Each row was made from one path, in order. Every step used is in the known rows, and no mark comes twice. Write each row's path.
Known rows:
n, y, j, p, r, q, e: [-25  22 -37  -4  32 -23  11   9  19  -2   2 -21  17 -20 -14  31  38 -39
  37   6 -11   8 -15  -6 -19  18   8 -57  -1 -17  20  -5]
y, e: [-10  13 -30 -16  43 -24  10  16  11 -16   0 -22  15 -15   5  28  28 -27
   9   3   7   7  -9   2 -14  15   9 -25   9 -17  18   8]
y, e, q: [-14  14 -32 -28  41 -24  11  17  25 -19  -1 -27  15 -22  -6  25  15 -22
   9   1  13   3  -9  11 -18  19   0 -30  10 -20  20  10]
v, n, y, j, g, e, q, r: [ 31  15 -23 -28  59 -29  -9  25  35 -19  -4 -14   8 -44   5  23  31 -28
   8  12  24   5 -22  -7 -42  23   1 -39  21 -16  11  -4]
q, e: [-33  -3 -32 -17  68 -19  -1   6  10  -3   7  -8  20 -19   6  37  19 -15
  -4  -2  -9   5 -15  -5  -9  14  15 -15   9 -12  16   3]
r, t, p: [-21  15 -31  17 -19 -17  13   4 -11  10  12 -25  16 -19 -10  30  58 -22
  -1 -23 -12 -22   5  -2   4   6  18 -20   1 -20  21   8]
p, j, g, e: [  9  -3 -42  -5  62 -22  -4  12  23  -1  -4 -24  17 -21  24  34  29 -12
  47  -1  -5  -8 -16 -16   0  14  14 -33  19 -26   8  -8]
b, q, r, t: [-84   2 -39 -16  19 -11  12  18  -7   5  14 -19  20 -27 -30  32  25 -15
 -30 -32 -32 -16 -10  15   9  10   9  -3  -4 -14  22  13]
j, p, t, n, y, e, q: [  8  30 -27   4 -14 -25  15  15  13  -8   4 -15   7 -23 -15  20  61 -53
  46  -4  13   1   3  -2 -20  14   9 -40   2 -17  22  14]
r, p, j, g: [-11  -4 -41  18  15 -19  -1  12   8   8   5 -23  23 -19  16  35  48 -12
  28 -12 -29 -23  -6 -10  12  11  17 -33   8 -28  17  -1]
v, n, y, e, q: [ 36  23 -12 -32  47 -30  -1  17  20 -19  -3 -12   6 -25   7  19  31 -25
   3  24  48  19 -12  -4 -43  19   1 -24  14  -7  13  12]
y, j, g: [ 12   3 -37  -6  42 -23  -3  14  18 -15  -3 -20  15 -30   8  33  32 -30
  14   2  -9  -6 -10  -3 -13  15  12 -42  17 -23  19  -7]
r, p, t, n: [-16   7 -29  25 -22 -18   2  12 -24  17  13 -16  18 -10  -7  32  69 -31
   8 -18 -23 -22  -1  -9   3   4  22 -13  -3 -16  23  14]
g, e: [ -3   5 -32 -21  48 -23   4  18   9  -7  -1 -19  16 -21   4  29  21 -14
  12  -5  15   0 -13  -7  -9  12   9 -11  15 -18  11   4]
g, j, p, r, t, n, y: [  8  21 -30  18 -37 -25   9  14   4  10   7 -22  17 -26  -4  28  77 -40
  41 -12  11 -17  -1 -21 -15   7  25 -39   1 -19  16  10]
v, n, t, p, j, g, e, q, r: [ -1  26 -32   7  -1 -28   5  18  11  -7   3 -29  24 -36   1  21  55 -11
  13 -13  14 -17   2  -1  -5  13  11 -44  17 -26  13  -6]
e, q, r, p, j: [-63  -1 -46  -2   7 -16   7  19  16   4  13 -27  27 -29 -14  29  31  -1
 -13 -30 -28 -22 -10  11  10  14   5 -33   1 -25  23   7]
y, n, t, p, r, q: [-18  33 -27  21 -37 -24  30  12 -21   3   7 -39  30  -8 -22  20  58 -22
   9  -2  -3 -12   7   9  -3   3  13 -44   3 -10  31   6]
e, q, r, t, n, y: [-34   7 -29 -15   3 -18   8  12   7   5  11 -15  13 -21 -19  27  37 -26
 -11 -13  -5  -7 -11   3 -20  11   7 -18  -1  -5  22  11]
v, n, t, p, j: [ 16  27 -24  19 -23 -29   5  10 -16   0   7 -20  24 -17   6  24  70 -10
  -8  -2  26  -2  10  -7  -4   4  19 -35  10 -14  13   2]
p, t, n, y: [ 13  11 -23   3  11 -22   1   7 -17  10   8 -12   8  -6  -2  31  57 -39
  22   6   7   7  -5 -15 -20   5  18 -17   1   0  17  13]
n, t: [ -6  17 -29  -8 -14 -25  14  11 -11 -11   4 -25  24 -12  -9  26  38 -13
 -10  -3  22   6   9   4  -6   4  13 -25   9 -12  17   5]
e, q, r, p, j, g, v, n, t: [-13   5 -34   1 -10 -25  -3  19  17  -6   5 -30  27 -41   4  24  38   3
  -1 -15  -6 -26   4   1   3  13  11 -30  18 -27  15   4]
j, p, r, t, n, y, e: [ -9  30 -26  21 -43 -23  23  13   3   2   5 -22  13 -14  -6  23  78 -52
  48  -9  -2  -4   4 -10 -17  12  17 -40  -3 -18  22  11]
e, q, r, p, t, n: [-56   7 -37   7 -14 -16   7  17  -5  10  17 -23  23 -25 -25  28  47 -23
  -8 -33 -33 -29  -5   9   5  10  10 -20  -3 -19  28  15]
e, q, r, t, p, j, g: [-52   6 -48  11   1 -15  10   8  18   6  12 -34  22 -35 -12  30  41 -13
  14 -35 -35 -35  -2   7  12  15  10 -41   4 -29  24   0]
j, p, t: [-17  17 -36  12 -22 -20  14   8  -2  -6   9 -21  18 -28 -16  23  50 -29
  26 -28  -1 -16  14   1  14   7  15 -27   5 -26  21  13]
n, t, p, r, q: [-40  35 -36  19 -41 -21  29   4 -30   6   8 -48  34  -7 -25  25  47 -16
  22 -15  -5 -18  15  10  16   2  13 -42  -3 -21  26   2]

Which path is each row?
[ -2  29 -24  25 -47 -26  27  19 -15  -4   8 -34  26 -14 -10  20  73 -26
  -1  -3   7  -7  10   5 -11   5  16 -47   9  -9  29   9]
y, n, t, p, r
[-35  21 -34  21 -14 -19  18  10 -16   4  11 -38  25 -20  -5  29  50 -21
  20 -21 -14 -23   8   3  14   7  15 -36   4 -23  26   7]
t, p, r
[-15   9 -34  15  16 -21  -2  25   8   8   8 -20  14 -28  -4  33  72 -48
  26 -13 -37 -16 -20 -12 -17  15  17 -40   2 -20  19  -3]
q, r, p, t, n, y, j, g, e
[  3  12 -36  -1   3 -25   4  16  15 -10   5 -17  21 -39  -3  26  42 -22
  15 -17  16 -17   0  -7   2   8  18 -32  13 -28  13   8]
g, j, p
[-12  28 -29  12 -32 -24  20  11 -18  -6   9 -29  24 -16 -13  25  54 -21
  -3  -9  16  -5  15   7   4   3  15 -36   6 -18  21   3]
n, t, p
[-13   5 -43 -20  57 -23  -1  25  39 -18  -3 -27  16 -43  -4  30  19 -27
  16 -11 -13 -13 -21   4 -17  22   3 -46  19 -29  17 -10]
y, j, g, e, q, r
[-15  14 -34  -4  14 -23   2  29  19   6   6 -21  11 -27 -18  30  55 -37
  12 -12 -12  -7 -25  -5 -28  19   6 -39   2 -17  18   3]
g, e, q, r, p, t, n, y, j
[-35   9 -36   8 -22 -17  15   6 -11   9   9 -36  23 -13  -7  31  48 -13
  13 -24 -14 -19   4  -5   2   8  17 -20  -1 -20  22  11]
p, r, t
[-15   8 -42  11  17 -21  -3  26  22   1   3 -25  16 -35  -8  32  56 -42
  26 -19 -36 -28 -20  -4 -14  18  12 -45   9 -30  21  -6]
y, j, g, e, q, r, p, t, n
[-29  26 -29 -11  14 -22  19  16  21  -6   8 -30  10 -25 -17  24  46 -35
  11  -8  -1  -1  -9   8 -25  20   2 -42  -2 -16  22   8]
n, y, e, q, r, t, p
[ -1  20 -26   8  23 -26   1  -1  -7  -1   0 -35  28 -30  14  29  31 -14
  43   4  -8 -25   9 -10   5   9  19 -26  20 -24  16  -3]
j, g, v, n, t, p, r, q, e
[-54   9 -44  -6  24 -21  10  23  28  -4   8 -30  23 -24  -7  28  36 -16
   3 -20 -26 -11 -15  11  -4  20   4 -44   0 -27  22   6]
y, e, q, r, p, j
[-57  13 -28 -16  30 -17  12  22  -2   6  10 -11  10 -17 -22  31  44 -42
  -9  -8 -23   4 -20   7 -21  13   9 -12  -8  -3  20  13]
b, q, r, t, n, y, e
[ -5   1 -40  -2  37 -20  -2  13  29  11   1 -19  10 -21  10  32  46 -25
  45  -4 -15  -9 -24 -17 -20  16  12 -36   9 -15  12  -6]
p, j, g, e, q, r, t, n, y
[-57  31 -37  17 -13 -21  24   1 -21   8  10 -41  35  -7 -20  31  45 -17
  22 -13 -16 -12   7   7  10   6  16 -43  -5 -20  25  -2]
n, t, p, r, q, e
[-53   2 -38 -22  79 -17   4  -4  -1   5   5 -16  24  -9 -10  36   0 -11
  10  -1 -21  -3 -19   0   1  11  10 -11   0 -13  19   1]
r, q, e
[ 21   2 -30 -21  65 -28 -11  17  40 -14  -4 -24  12 -38  29  27  25 -14
  33  13   7   0 -14 -13 -22  22   6 -38  24 -18   8   1]
p, j, g, v, n, y, e, q, r
[  5  10 -29  -4  30 -24  -2  28  26   0   1 -13  10 -29  -1  30  52 -47
  22   6 -13  -5 -28  -8 -34  19   8 -42   9 -15  18  -5]
t, n, y, j, g, e, q, r, p
[-62   3 -39 -11   4 -17  10  20  10  -4  13 -25  26 -34 -23  25  23  -7
 -21 -30 -22 -25  -6  17   7  14   3 -22   3 -24  25  12]
e, q, r, p
[ 44   1 -21   1  14 -25 -10   9  10   4  -2 -11   2 -20  17  35  58 -43
  23  16  -2   0 -11 -26 -35  11  21 -23  14  -7  12   0]
r, t, n, y, j, g, v
[ 45   9 -23  12  34 -27  -9   7   8   1   0 -21  12 -33  34  29  51 -19
  38  13   9  -8   0 -22  -6  11  17 -36  24 -18   8  -2]
t, p, j, g, v, n, y
[ 28  20 -30  21  -4 -28  15  20  11  -5  -1 -28  20 -19   9  23  70 -26
  27   5   7  -4  -4  -8 -14   9  17 -52  20 -16  18  -6]
y, n, t, p, j, g, e
[ -8  17 -31  22 -30 -20  11   9 -13   2  10 -10  16 -22 -11  25  65 -41
  28 -21  -5 -15  10  -6   7   4  20 -23   3 -19  22  13]
j, p, t, n
[-19  17 -23  -7  16 -23   8  24  11   0   8 -13  12 -16  -6  26  49 -43
   6   5  -7   4 -19   2 -30  16   6 -30  -2  -8  23  10]
t, n, y, e, q, r, p
[ 32  -1 -15 -20  34 -28 -11  12  -3 -12  -1 -12  15 -34  23  26  21  -4
 -13   8  29  -3   2 -15 -10   8  15   5  27 -11   8  14]
g, v, n
[ -2  15 -29  14 -21 -22   7  11  -8  15   5 -23  13  -5  -1  34  73 -41
  20   0 -10  -1  -9 -16 -30  10  20 -39  -4  -7  21   5]
p, r, t, n, y, j
[  8  12 -26  22 -13 -22  -2  16 -10  15   9 -14  11 -10  -5  34  81 -45
  11   0 -17  -4 -11 -15 -21   9  19 -35  -4 -11  20   7]
r, p, t, n, y, j
[ -2  21 -39  24 -20 -24  13   7  -6  -1   5 -34  26 -17   5  29  60 -18
  27  -7  -1 -11  12  -1   9   6  18 -52  10 -24  18  -7]
n, t, p, j, g
[-66  20 -40  13  28 -15  17  -1 -14  15  11 -37  29 -13 -12  35  31 -19
  31 -17 -37 -25  -5   3  16  10  14 -34  -4 -22  27   1]
t, p, r, q, e
[-47  14 -37 -27  42 -22  14  21  25 -20   5 -28  19 -28 -13  25  14 -22
  -5 -14  -5  -3 -11  17 -13  20  -1 -31   6 -21  23   9]
y, e, q, r
[-63   6 -42  -1  -8 -15  10  17   4   3  16 -31  25 -32 -29  26  34 -10
 -10 -38 -28 -30  -2  15   9  13   6 -24  -1 -26  26  15]
e, q, r, p, t
